Each row comes from the steps of one path. Every step used is in the known rows, and no mark comes twice. Write the path behind each row, first mark first.
Known rows:
fivel/vofa/kune/lisimo/dazi: [ 0.43 -0.06 -0.22 -0.18  0.11 -0.09 -0.04  0.15 -0.11  0.04 -0.03 -0.19
  0.29 -0.06  0.21  0.52 -0.25  0.17]
taru/lisimo/fivel: [-0.27 -0.26 -0.30  0.01 -0.08 -0.02  0.00  0.02  0.31  0.06 -0.10 -0.28
 -0.37 -0.10 -0.44  0.04 -0.55 -0.15]
fivel/vofa/dazi: [ 0.34  0.06  0.17 -0.01 -0.09  0.23 -0.34 -0.21  0.05  0.29 -0.04  0.34
  0.05  0.09  0.07  0.25 -0.01 -0.14]
vozo/vofa/taru/lisimo: [-0.23  0.01  0.16  0.30  0.16  0.12 -0.21 -0.24  0.52 -0.31 -0.33 -0.09
  0.09  0.28 -0.23 -0.14  0.01  0.34]
kune/lisimo/gasodet/vofa/dazi: [-0.43 -0.04  0.14 -0.31  0.15 -0.35  0.34 -0.21 -0.37 -0.01  0.01  0.01
 -0.18 -0.49  0.05 -0.12  0.12  0.02]
gasodet/vofa/dazi/komam: [-0.14  0.32  0.08  0.29 -0.31  0.04 -0.03  0.16 -0.16  0.34  0.27  0.51
 -0.14  0.22  0.14 -0.29  0.31 -0.16]
fefe/vofa/kune/lisimo/dazi/komam: [ 0.14 -0.13 -0.17  0.53 -0.08 -0.43  0.07  0.34 -0.37 -0.10  0.15  0.18
  0.26 -0.16  0.22 -0.21 -0.01  0.09]
vofa/kune/lisimo: [ 0.23  0.00  0.36  0.14  0.42  0.24  0.09 -0.23 -0.27 -0.25  0.02 -0.26
 -0.04  0.06  0.14  0.00 -0.29  0.28]
kune/lisimo/fivel: [ 0.00 -0.20 -0.14  0.20  0.03 -0.09  0.17  0.16 -0.04  0.00 -0.22 -0.27
 -0.38 -0.24 -0.16  0.18 -0.57  0.00]
fefe/vofa/kune/lisimo/dazi: [ 0.05 -0.21  0.11  0.31  0.10 -0.41  0.07  0.01 -0.50 -0.07 -0.19  0.15
  0.21 -0.27  0.09 -0.13 -0.34  0.19]
vofa/dazi: [ 0.04  0.12  0.43  0.25  0.02  0.19 -0.05 -0.37 -0.05  0.16  0.11  0.32
 -0.24  0.03 -0.08 -0.11 -0.24 -0.11]
kune/lisimo/gasodet: [-0.04 -0.24  0.13 -0.06  0.07 -0.12  0.34 -0.05 -0.08 -0.29 -0.03 -0.31
 -0.42 -0.20 -0.10 -0.09  0.00 -0.03]
fivel/vofa/dazi/komam: [ 0.42  0.15 -0.10  0.20 -0.28  0.20 -0.34  0.10  0.19  0.24  0.30  0.36
  0.13  0.19  0.19  0.17  0.32 -0.25]
fivel/vofa/taru/lisimo/gasodet: [ 0.07 -0.12 -0.05 -0.59  0.07  0.11 -0.14 -0.31  0.48 -0.25  0.06 -0.22
  0.26  0.03 -0.13  0.18  0.36 -0.16]
fefe/vofa/taru/komam: [-0.07  0.05  0.32  0.29 -0.12  0.17 -0.26 -0.15 -0.10  0.01 -0.16  0.58
  0.38  0.07 -0.13 -0.61  0.38  0.00]
fivel/vofa: [ 0.44 -0.02  0.08  0.06 -0.32  0.33 -0.34  0.18  0.12  0.22 -0.22  0.20
 -0.13  0.43  0.01  0.18  0.10 -0.14]
kune/lisimo: [ 0.10 -0.12  0.18  0.23  0.07  0.13  0.05  0.02 -0.19 -0.17 -0.19 -0.22
 -0.41  0.07 -0.10  0.01 -0.25  0.18]
dazi/komam: [ 0.24  0.13  0.08  0.55 -0.39  0.27 -0.03  0.33  0.14  0.06  0.25  0.19
 -0.37  0.49  0.00 -0.25  0.20 -0.21]

Write each row's path:
[-0.69 -0.10  0.00 -0.50  0.01 -0.30  0.16 -0.34 -0.01  0.06  0.12 -0.01
 -0.16 -0.35 -0.24 -0.25  0.14 -0.11] -> taru/lisimo/gasodet/vofa/dazi
[ 0.28 -0.26 -0.42 -0.07 -0.09 -0.06 -0.13  0.32  0.06  0.12 -0.35 -0.25
 -0.08 -0.18  0.00  0.53 -0.33 -0.04] -> kune/lisimo/fivel/vofa
[-0.03 -0.16 -0.74 -0.12 -0.16 -0.10 -0.30  0.11  0.49  0.22  0.29 -0.08
  0.18 -0.27 -0.10  0.40 -0.08 -0.29] -> taru/lisimo/fivel/vofa/dazi/komam
[-0.34  0.17  0.19 -0.21  0.03  0.19 -0.12 -0.17  0.03 -0.04 -0.12  0.02
  0.01  0.31 -0.19 -0.18  0.09  0.12] -> gasodet/vofa/taru/lisimo
[-0.35  0.05 -0.14 -0.09 -0.04 -0.38  0.34  0.10 -0.23 -0.04  0.34  0.04
 -0.11 -0.37  0.18 -0.20  0.45 -0.09] -> kune/lisimo/gasodet/vofa/dazi/komam
[-0.22  0.13  0.26 -0.31  0.17 -0.13  0.34 -0.09 -0.23 -0.22 -0.07 -0.07
 -0.01 -0.11  0.11 -0.14  0.33  0.06] -> kune/lisimo/gasodet/vofa/taru
[-0.11  0.22  0.15  0.41 -0.03  0.23 -0.15 -0.01  0.45 -0.06 -0.24  0.29
  0.32  0.27 -0.12 -0.37  0.37  0.26] -> vozo/vofa/taru/komam
[-0.03  0.12  0.28 -0.03  0.26  0.09  0.10  0.02 -0.50 -0.05 -0.13 -0.10
  0.01  0.13  0.23 -0.10 -0.08  0.33] -> gasodet/vofa/kune/lisimo
[ 0.11 -0.11  0.30 -0.14  0.41 -0.01  0.38 -0.29 -0.16 -0.38  0.17 -0.37
 -0.03 -0.21  0.15 -0.11 -0.03  0.10] -> vofa/kune/lisimo/gasodet
[-0.36  0.29 -0.40 -0.07 -0.33 -0.22  0.04  0.34  0.21  0.10  0.31  0.12
  0.11  0.26 -0.14 -0.09  0.22 -0.05] -> gasodet/vofa/taru/lisimo/dazi/komam
[ 0.26 -0.09 -0.61  0.07 -0.05 -0.18 -0.12  0.24  0.13  0.16  0.18 -0.08
  0.16 -0.42  0.18  0.53 -0.09 -0.15] -> kune/lisimo/fivel/vofa/dazi/komam
[-0.09  0.19  0.37 -0.21 -0.02  0.01  0.31 -0.07 -0.20  0.09  0.14  0.18
 -0.01  0.16  0.21 -0.41  0.31 -0.16] -> lisimo/gasodet/vofa/kune
[-0.04  0.22 -0.31  0.12 -0.11 -0.29  0.27  0.53 -0.31  0.10  0.28  0.00
  0.11  0.07  0.28 -0.02  0.06  0.14] -> gasodet/vofa/kune/lisimo/dazi/komam
[-0.13  0.05 -0.07 -0.05  0.23 -0.11  0.23  0.14 -0.36  0.10 -0.14 -0.16
  0.04 -0.18  0.18  0.06 -0.39  0.16] -> gasodet/vofa/kune/lisimo/fivel
[-0.17  0.00 -0.08 -0.08  0.17  0.10 -0.01 -0.27  0.41 -0.07  0.02 -0.21
 -0.01 -0.06 -0.33  0.07 -0.43 -0.11] -> vofa/taru/lisimo/fivel
[ 0.01 -0.32 -0.57 -0.27 -0.20  0.01 -0.29  0.18  0.42  0.18 -0.24 -0.26
 -0.07 -0.03 -0.29  0.41 -0.31 -0.18] -> taru/lisimo/fivel/vofa
[ 0.21  0.01  0.01 -0.31  0.08  0.35 -0.42 -0.24  0.37 -0.13 -0.12 -0.13
  0.26  0.31 -0.14  0.28  0.10  0.04] -> fivel/vofa/taru/lisimo
[-0.14  0.30  0.43 -0.21 -0.12  0.03  0.24 -0.11 -0.02  0.04  0.04  0.30
 -0.01  0.19  0.07 -0.34  0.46 -0.23] -> lisimo/gasodet/vofa/taru
[ 0.53 -0.06  0.07 -0.12  0.30  0.27 -0.19 -0.06 -0.16 -0.14 -0.12 -0.25
  0.26  0.12  0.28  0.35 -0.05  0.25] -> fivel/vofa/kune/lisimo
